What can hang from each mark:
Z_597: Z_483 Z_825 Z_885
Z_436: Z_597 Z_696 Z_885
Z_483: Z_699 Z_885
Z_696: Z_597 Z_885
Z_825: Z_696
Z_885: Z_699 Z_825
Z_699: Z_597

Each row was made from one small tree. The marks that hang from a mark follow it in brackets, in the order of their numbers. Every link used is in the known rows. Write each row's tree.
Known rows:
Z_885(Z_699(Z_597(Z_483)) Z_825(Z_696)): [ 0.15 -0.09 -0.25  0.44  1.69 -0.01 -0.74  1.48  0.63  0.99 -1.30  1.28
 -0.09  0.67  0.61 -0.11  0.48 -0.77 -0.50  1.58 -0.50 -0.25 -0.09  0.12
 -0.70]
Z_436(Z_597(Z_483) Z_696 Z_885(Z_825)): [-0.18 -0.09 -0.17  0.05  0.44  1.57 -1.39  1.48  0.23  1.33 -1.40  0.43
  5.51 -0.46 -0.30 -0.97  0.54 -0.07  0.57  0.30 -0.91  0.71  0.21 -0.73
 -0.51]
Z_483(Z_699(Z_597) Z_885(Z_825)): [-0.54 -0.41 -0.47  0.18  0.36  0.19 -1.55  1.54  1.32  1.62 -1.26  0.73
  0.12  0.22  0.31 -1.09  1.52 -1.42 -0.52  0.66 -1.11  0.25  0.00  0.72
 -0.08]
Z_885(Z_825): [-0.31 -1.06 -0.14  0.82 -0.37  0.58 -2.26  1.78  1.11  1.16 -1.34  0.86
  1.35  0.14 -0.40 -0.05  0.98 -0.84 -0.22  1.20 -1.21 -0.14 -0.09  0.39
  0.23]
Z_825(Z_696(Z_597)): [-0.84 -1.00  0.10 -0.15  1.55 -0.19 -2.86  1.80  0.88 -0.15 -1.25  1.57
 -0.60  0.21  0.01  1.01  0.16 -1.21  0.62  1.23  0.32 -0.42 -0.58  0.36
  0.81]
Z_696(Z_597(Z_483(Z_699)) Z_885): [-0.51 -1.56  0.08 -0.63  0.46  0.09 -2.14  1.97  0.24 -0.41 -1.32  1.48
  0.82 -0.10  0.46 -1.08 -0.18 -1.64  1.23  0.94  0.00  0.65 -0.42  0.47
 -1.10]
Z_696(Z_597): [-0.59 -1.42  0.11 -0.48  0.36 -0.05 -2.85  1.93  0.85 -0.49 -1.46  1.24
  1.08  0.18 -0.18  0.29  0.26 -1.32  0.40  0.91 -0.38 -0.12 -0.67  0.67
  0.79]
Z_696(Z_597 Z_885(Z_699 Z_825)): [ 0.76 -1.60 -0.06  1.16 -0.19 -0.03 -3.13  1.40  1.07  0.06 -1.27  0.55
  1.86  0.39 -0.22 -0.60  0.15 -1.48 -0.73  1.26 -0.96  0.14 -0.22  0.42
 -1.58]
Z_696(Z_597 Z_885(Z_699)): [ 0.57 -1.65  0.06  0.61 -0.18 -0.20 -2.80  1.62  0.96 -0.98 -1.51  0.85
  1.55  0.44  0.04 -0.39 -0.30 -1.56 -0.03  1.08 -0.30  0.10 -0.67  0.45
 -1.06]
Z_885(Z_699 Z_825(Z_696(Z_597))): [ 0.21 -0.92  0.00  0.96  1.41  0.11 -2.92  1.39  0.98  0.12 -1.14  1.11
 -0.19  0.15 -0.12  0.67  0.58 -1.24 -0.44  1.38 -0.58 -0.46 -0.20  0.34
 -0.58]
Z_483(Z_699 Z_885(Z_825)): [-0.69 -0.89 -0.27  0.85 -0.34  0.92 -2.12  1.63  1.07  2.13 -1.24  0.85
  0.06 -0.48 -0.06 -0.87  1.42 -1.34  0.39  0.45 -1.32  0.25  0.12  0.65
 -0.09]
Z_699(Z_597(Z_825)): [-0.07 -0.72 -0.29 -0.61  0.08 -0.12 -0.75  2.09  1.15 -0.53 -1.59 -0.14
  1.08  1.49  0.29 -0.16  0.92 -0.67 -0.22  1.32 -0.87  0.24 -0.81  0.60
  0.84]
Z_699(Z_597(Z_885)): [ 0.07 -0.56 -0.15 -0.94  0.41 -0.36 -1.20  1.99  1.28  0.24 -1.60  0.39
  1.55  0.31  0.41 -0.41  0.95 -0.88 -0.83  1.27 -0.47  0.20 -0.49  0.65
  0.81]
Z_597(Z_885(Z_699 Z_825)): [ 0.85 -0.91 -0.09  0.74 -0.41  0.69 -1.85  1.63  1.15  0.90 -1.46  0.07
  1.96 -0.55 -0.08 -0.63  1.23 -0.84 -0.91  1.32 -1.63  0.16 -0.01  0.64
 -0.70]
Z_436(Z_696): [-0.31 -0.69  0.01  0.08 -0.18  0.23 -1.49  1.75  0.85  0.30 -1.58  1.16
  2.81  0.10 -0.08 -0.09  0.50 -0.66  0.94  0.95 -0.88 -0.41 -0.44 -0.09
  0.12]
Z_696(Z_597(Z_885(Z_825))): [-0.17 -1.29 -0.02 -0.44  0.79  0.16 -3.16  1.77  0.95  1.07 -1.23  0.27
  1.69 -0.48 -0.21 -0.38  1.11 -1.09 -0.82  1.20 -1.18  0.43 -0.01  0.80
  0.32]
Z_699(Z_597(Z_483(Z_885) Z_825(Z_696))): [-0.93 -0.12 -0.37 -0.77  2.19  0.05 -0.29  1.90  0.38  2.27 -1.39  0.73
 -1.43  0.73  0.80 -0.37  0.40 -0.55  0.74  0.78 -0.15  0.52 -0.57  0.32
  1.40]
Z_699(Z_597(Z_483(Z_885) Z_825)): [-0.76 -0.56 -0.38 -1.13  0.97  0.21 -0.30  2.00  0.35  2.08 -1.61  0.38
  0.33  0.71  0.59 -1.11  0.45 -0.58  0.35  0.55 -0.91  0.85 -0.68  0.60
  1.38]
Z_436(Z_885): [ 0.01 -0.96 -0.06  0.93 -0.85  0.28 -1.96  2.09  1.16  0.07 -1.61  0.83
  2.76 -0.02 -0.17 -0.11  0.64 -0.61  0.32  0.54 -0.10  0.13 -0.44  0.28
  1.09]
Z_483(Z_885(Z_825)): [-0.83 -0.96 -0.26  0.90 -0.10  0.73 -2.43  1.58  1.06  3.05 -1.33  0.91
  0.67 -0.30 -0.31 -0.48  0.96 -1.01 -0.17  0.60 -1.19  0.11 -0.02  0.48
  0.75]
Z_885(Z_699 Z_825(Z_696(Z_597(Z_483)))): [-0.05 -0.84  0.05  0.26  2.00  0.30 -2.27  1.47  0.23  0.81 -1.17  1.56
 -0.24 -0.16  0.21  0.18  0.13 -1.04  0.15  1.29 -0.58 -0.08 -0.10  0.29
 -0.60]
Z_885(Z_699): [ 0.42 -1.06  0.05  0.71 -0.86  0.48 -1.47  1.77  1.00 -0.64 -1.70  1.05
  1.26  0.14 -0.02  0.09  0.40 -1.01  0.17  1.06 -0.89 -0.29 -0.68  0.49
 -0.13]
Z_597(Z_483 Z_825(Z_696) Z_885(Z_699)): [ 0.63 -0.47  0.01 -0.39  1.28  0.67 -0.29  1.99  0.24  0.65 -1.47 -0.02
 -0.18 -0.19  0.64 -0.27  0.53 -0.25  0.85  1.36 -0.80  0.57 -0.45  0.38
 -0.04]
Z_597(Z_483): [-0.69 -1.03  0.05 -0.41  0.11  0.60 -1.19  2.06  0.28  0.86 -1.63  1.70
  1.16 -0.08  0.14 -0.25  0.10 -0.78  1.07  0.94 -0.52  0.08 -0.50  0.39
  0.70]

Write each row's tree:
[-1.41 -0.76  0.01 -0.75  2.27  0.34 -2.12  1.77  0.11  1.56 -1.18  2.09
 -1.87 -0.77  0.63 -0.33  0.20 -1.53  1.78  0.38  0.33  0.29 -0.32  0.55
  0.49] : Z_825(Z_696(Z_597(Z_483(Z_699 Z_885))))
[ 0.07 -1.35 -0.06 -0.30  0.46 -0.19 -2.19  1.78  0.69 -0.50 -1.36 -0.24
  2.88  0.90  0.00 -0.79  0.14 -0.86  0.95  1.03 -0.81  0.52 -0.63 -0.07
 -0.74] : Z_436(Z_696(Z_597(Z_825) Z_885))
[-1.21 -1.31  0.04 -0.98  1.22  0.28 -2.29  1.83  0.07  2.15 -1.50  1.79
  0.47 -0.56  0.17 -0.72 -0.12 -1.32  0.96  0.21 -0.39  0.50 -0.52  0.70
  1.31] : Z_696(Z_597(Z_483(Z_885)))
[ 0.74 -1.31  0.14 -0.55  0.39  0.05 -2.38  1.79  0.88 -0.64 -1.57  0.42
  1.70 -0.52  0.15 -0.33  0.53 -1.28 -0.33  1.02 -0.82  0.21 -0.60  0.93
  0.00] : Z_696(Z_597(Z_885(Z_699)))
[-0.34 -0.26 -0.29 -0.29  1.23 -0.29 -0.78  1.98  1.20 -0.27 -1.35  0.12
 -0.72  1.50  0.46  0.52  0.83 -0.56  0.11  1.53 -0.16 -0.13 -0.69  0.29
  0.88] : Z_699(Z_597(Z_825(Z_696)))
[-0.08 -0.45 -0.26 -0.89  1.12  0.07 -0.91  1.88  0.62  1.86 -1.39  0.51
  1.94 -0.05  0.49 -1.21  0.96 -0.67 -1.01  1.41 -1.04  0.62  0.08  0.58
  0.27] : Z_699(Z_597(Z_483 Z_885(Z_825)))
[ 0.35 -0.57 -0.09  1.58  0.46  0.52 -1.98  1.44  1.12  0.64 -1.25  1.09
 -0.19  0.16 -0.12  0.53  0.76 -0.81 -0.15  1.54 -0.78 -0.58 -0.07  0.11
 -0.66] : Z_885(Z_699 Z_825(Z_696))
[-0.14 -1.18  0.03 -2.05  1.11  0.54 -1.17  2.30  0.10 -0.44 -1.36 -0.19
  0.80 -0.47  0.62 -1.17  1.02 -0.96  1.19  0.91 -1.04  1.25 -0.44  1.01
  0.06] : Z_696(Z_597(Z_483(Z_699) Z_825 Z_885))
[-1.06 -0.97  0.15 -0.74  2.21 -0.04 -2.20  1.91  0.14  0.52 -1.29  1.97
 -0.54 -0.06  0.32  0.53 -0.22 -1.09  1.11  1.13  0.39 -0.02 -0.49  0.29
  0.78] : Z_825(Z_696(Z_597(Z_483)))
[ 0.71 -0.40 -0.20  0.17  0.21 -0.17 -0.40  1.90  0.69 -0.35 -1.81  1.01
  3.12  0.45  0.62 -0.95  0.21 -0.61 -0.35  0.67 -0.15  0.46 -0.56  0.37
  0.19] : Z_436(Z_885(Z_699(Z_597(Z_483))))
[ 1.18  0.07 -0.34  1.29  0.00 -0.21 -1.12  1.37  1.32 -0.04 -1.53  0.09
  5.06  0.60  0.14 -1.11  1.11 -0.43 -1.08  0.80 -1.09 -0.02 -0.02 -0.14
 -0.95] : Z_436(Z_696 Z_885(Z_699(Z_597) Z_825))
[ 0.00 -0.59 -0.31 -0.69 -0.02  0.08 -0.45  2.13  1.17 -1.38 -1.48 -0.23
  0.46  1.25  0.58 -0.52  1.39 -0.94  0.34  1.22 -0.98  0.33 -0.70  0.76
  0.00] : Z_483(Z_699(Z_597(Z_825)))
[ 0.69 -1.22  0.01  0.02  0.52  0.27 -2.84  1.57  0.99  0.31 -1.36  0.07
  1.87 -0.48 -0.09 -0.58  1.02 -1.16 -1.04  1.20 -1.43  0.34 -0.12  0.88
 -0.47] : Z_696(Z_597(Z_885(Z_699 Z_825)))
[ 0.44 -0.40 -0.17  0.46  1.27 -0.47 -0.62  1.61  0.65  0.12 -1.45  1.43
 -0.05  0.82  0.89 -0.45 -0.54 -1.06  0.04  1.56  0.51 -0.04 -0.48 -0.07
 -1.09] : Z_825(Z_696(Z_885(Z_699(Z_597(Z_483)))))
[ 0.16 -0.77  0.20 -0.82  2.12  0.03 -1.79  1.76  0.18  0.37 -1.39  1.18
 -0.03 -0.81  0.57  0.00  0.00 -1.06  0.51  1.17 -0.04  0.16 -0.42  0.54
 -0.03] : Z_825(Z_696(Z_597(Z_483 Z_885(Z_699))))
[-0.24 -0.87 -0.13  0.20  0.83  0.53 -0.64  2.06  0.32  0.08 -1.17  0.52
 -1.18  0.44  0.72 -0.60  0.22 -0.78  1.99  1.45  0.03  0.66 -0.36  0.03
 -1.05] : Z_597(Z_483(Z_699) Z_825(Z_696(Z_885)))
[-0.21 -1.69 -0.09  0.73  0.23 -0.09 -3.52  1.60  1.03  0.76 -1.15  0.73
  1.60  0.45 -0.34 -0.48  0.24 -1.40 -0.40  1.28 -0.62  0.26 -0.11  0.33
 -0.67] : Z_696(Z_597 Z_885(Z_825))
[ 0.03 -0.32 -0.10 -1.47  0.32  1.41 -0.96  1.75  0.62 -0.07 -1.52 -1.15
  3.82 -0.13 -0.05 -0.42  1.03 -0.13  0.85  0.83 -1.43  0.72 -0.38 -0.25
 -0.12] : Z_436(Z_597(Z_825 Z_885) Z_696)
[ 0.53 -0.60 -0.22 -0.81  0.38  0.17  0.26  1.98  0.45 -0.54 -1.73  0.21
  1.29  1.10  0.70 -0.76  0.41 -0.55  0.04  1.19 -1.14  0.46 -0.80  0.61
 -0.05] : Z_885(Z_699(Z_597(Z_483 Z_825)))
[ 0.45 -0.10 -0.28  1.03  1.06 -0.21 -1.41  1.37  1.38  0.19 -1.29  0.87
 -0.09  0.86  0.28  0.32  0.88 -0.93 -1.14  1.67 -0.58 -0.59 -0.19  0.22
 -0.58] : Z_885(Z_699(Z_597) Z_825(Z_696))
[-1.03 -1.08 -0.13 -0.49  1.26  0.70 -2.45  1.64  0.20  2.22 -1.17  1.35
 -0.04 -0.78  0.26 -1.27  0.77 -1.54  0.77  0.31 -1.09  0.76  0.09  0.79
 -0.13] : Z_696(Z_597(Z_483(Z_699 Z_885(Z_825))))
[-1.08 -1.30 -0.09 -1.22  1.28  0.52 -1.77  2.01 -0.04  1.85 -1.48  0.61
  0.28  0.03  0.22 -0.89  0.18 -0.91  1.12  0.26 -0.93  1.01 -0.66  0.78
  1.43] : Z_696(Z_597(Z_483(Z_885) Z_825))
[-0.79 -0.96 -0.05  0.44  1.65 -0.05 -3.29  1.59  1.00  0.77 -1.01  1.15
 -0.35  0.18 -0.18  0.68  0.64 -1.13 -0.03  1.35 -0.28 -0.42 -0.13  0.29
  0.29] : Z_885(Z_825(Z_696(Z_597)))
[ 0.78 -1.71 -0.02  0.41 -0.24  0.09 -2.18  1.78  0.85 -1.24 -1.48 -0.25
  1.45  0.94  0.09 -0.55  0.04 -1.17  0.19  1.15 -0.83  0.58 -0.83  0.52
 -0.90] : Z_696(Z_597(Z_825) Z_885(Z_699))
[-0.24 -0.50 -0.13  0.25  1.15  0.84 -0.59  1.75  0.14  2.03 -1.47  0.73
 -1.16 -0.11  0.55 -0.34  0.16 -0.57  1.31  0.61 -0.60  0.33 -0.53  0.31
  0.47] : Z_597(Z_483(Z_885(Z_699)) Z_825(Z_696))
[-0.54 -0.57 -0.07 -0.39  1.11  0.86 -0.43  2.17  0.24 -0.12 -1.26  0.71
 -1.44  0.17  0.68 -0.03  0.75 -0.58  2.11  1.25 -0.44  0.44 -0.40  0.28
 -0.05] : Z_597(Z_483(Z_699) Z_825(Z_696))
[-0.69 -1.27  0.11 -0.11  1.84 -0.30 -2.51  1.80  0.21  0.69 -1.21  1.82
 -0.35  0.16  0.38 -0.02 -0.75 -1.25  1.08  1.24  0.78  0.17 -0.46  0.02
 -0.18] : Z_825(Z_696(Z_597(Z_483) Z_885))
[ 0.97 -0.85 -0.18  1.97 -0.90  0.63 -2.05  1.67  1.26  0.40 -1.49  0.31
  3.31 -0.04 -0.27 -0.57  1.04 -0.56 -0.77  0.77 -1.05  0.11 -0.06  0.33
 -0.39] : Z_436(Z_885(Z_699 Z_825))
[-0.09 -0.60 -0.11 -0.29  1.01  0.38 -1.31  2.13  0.93  0.68 -1.31 -0.33
 -0.40  0.07  0.22  0.32  1.06 -0.34  0.68  1.48 -0.52  0.20 -0.42  0.40
  0.90] : Z_597(Z_825(Z_696) Z_885)
[ 0.63 -1.28  0.08 -1.38  0.97  0.45 -1.19  2.04  0.05 -0.24 -1.60 -0.30
  1.55 -0.23  0.47 -0.88  0.46 -0.79  0.44  1.01 -1.38  1.04 -0.63  0.90
  0.07] : Z_696(Z_597(Z_483 Z_825 Z_885(Z_699)))
[-1.10 -0.49 -0.18  0.57  1.66  0.71 -1.86  1.55  0.31  4.05 -1.16  1.68
 -1.08 -0.57  0.17 -0.28  0.42 -0.77  0.70  0.77 -0.46  0.14  0.15  0.10
  0.73] : Z_597(Z_483(Z_885(Z_825(Z_696))))
[ 0.42 -0.87  0.15 -0.23  1.62 -0.07 -2.50  1.67  0.91 -0.42 -1.37  0.73
 -0.08 -0.50  0.29  0.42  0.45 -1.19  0.00  1.26 -0.13 -0.14 -0.44  0.59
  0.02] : Z_825(Z_696(Z_597(Z_885(Z_699))))
[-0.13 -0.55 -0.23  1.65  0.81  0.62 -2.20  1.29  1.06  2.57 -1.25  1.03
 -0.91 -0.28 -0.05  0.06  0.74 -1.04 -0.09  0.85 -0.84 -0.31  0.03  0.23
 -0.11] : Z_483(Z_885(Z_699 Z_825(Z_696)))
[ 0.75 -0.42 -0.18  2.29  0.13  0.42 -2.10  1.58  1.28  0.68 -1.29  0.63
  1.46 -0.01 -0.04  0.21  0.92 -0.49 -0.40  1.00 -0.30 -0.23  0.04 -0.01
 -0.32] : Z_436(Z_885(Z_699 Z_825(Z_696)))
[-0.53 -0.79  0.06 -0.13  2.13  0.19 -2.06  1.51  0.07  1.65 -1.42  1.90
 -1.10 -0.58  0.48 -0.13 -0.34 -1.32  0.93  0.46  0.01  0.09 -0.52  0.44
  0.55] : Z_825(Z_696(Z_597(Z_483(Z_885(Z_699)))))
[-0.17 -0.49 -0.30 -0.34  1.62 -0.40 -0.37  2.00  0.54  0.60 -1.32  0.41
 -0.37  1.43  0.84 -0.48 -0.11 -0.56  0.54  1.67  0.25  0.50 -0.59 -0.07
 -0.07] : Z_699(Z_597(Z_483 Z_825(Z_696(Z_885))))
[-0.05 -0.10 -0.30  0.01  1.68 -0.30 -1.66  1.67  1.38  1.51 -1.14  0.33
  0.12  0.27  0.37  0.07  1.28 -0.73 -1.15  1.71 -0.43 -0.10  0.07  0.32
  0.29] : Z_699(Z_597(Z_885(Z_825(Z_696))))
[-0.43 -1.26  0.05  0.48  1.25 -0.46 -3.14  1.73  0.96  0.03 -1.17  1.35
 -0.38  0.50  0.08  0.50 -0.33 -1.38  0.54  1.36  0.76 -0.20 -0.48  0.13
 -0.15] : Z_825(Z_696(Z_597 Z_885))
[ 0.55 -0.96  0.01  1.63  0.02  0.04 -1.89  1.57  1.11 -0.15 -1.40  1.18
 -0.21  0.39  0.22  0.20 -0.23 -1.09  0.42  1.49  0.24 -0.40 -0.47 -0.08
 -1.07] : Z_825(Z_696(Z_885(Z_699)))
[ 0.31 -1.22  0.08  0.94  0.91 -0.40 -2.81  1.50  0.99 -0.78 -1.29  1.20
 -0.14  0.42  0.20  0.29 -0.43 -1.49  0.30  1.36  0.44 -0.27 -0.59  0.14
 -0.96] : Z_825(Z_696(Z_597 Z_885(Z_699)))
[ 0.96 -0.98 -0.07 -0.11 -0.48  0.65 -0.88  2.03  0.94 -0.34 -1.66 -0.78
  1.55 -0.01  0.19 -0.52  1.06 -0.55  0.03  1.16 -1.58  0.57 -0.58  0.73
  0.01] : Z_597(Z_825 Z_885(Z_699))
[-0.63 -1.37  0.03 -1.36  0.99  0.36 -1.55  2.18  0.02  0.00 -1.47  0.51
  0.95  0.45  0.22 -0.34  0.19 -0.79  1.04  0.93 -0.84  0.71 -0.76  0.64
  0.85] : Z_696(Z_597(Z_483 Z_825))
[ 0.14 -0.89 -0.22  1.39 -0.39  0.83 -2.12  1.37  1.05  2.28 -1.47  0.80
  0.83 -0.37 -0.19 -0.62  0.87 -1.10 -0.39  0.56 -1.57  0.05 -0.13  0.56
 -0.12] : Z_483(Z_885(Z_699 Z_825))
[ 0.46 -0.78  0.23 -1.32  1.34  0.16 -1.35  1.64 -0.02  0.09 -1.63  0.87
  3.46 -0.88  0.47 -1.08  0.09 -0.88  0.66  0.87 -1.11  0.44 -0.36  0.34
 -0.67] : Z_436(Z_696(Z_597(Z_483 Z_885(Z_699))))
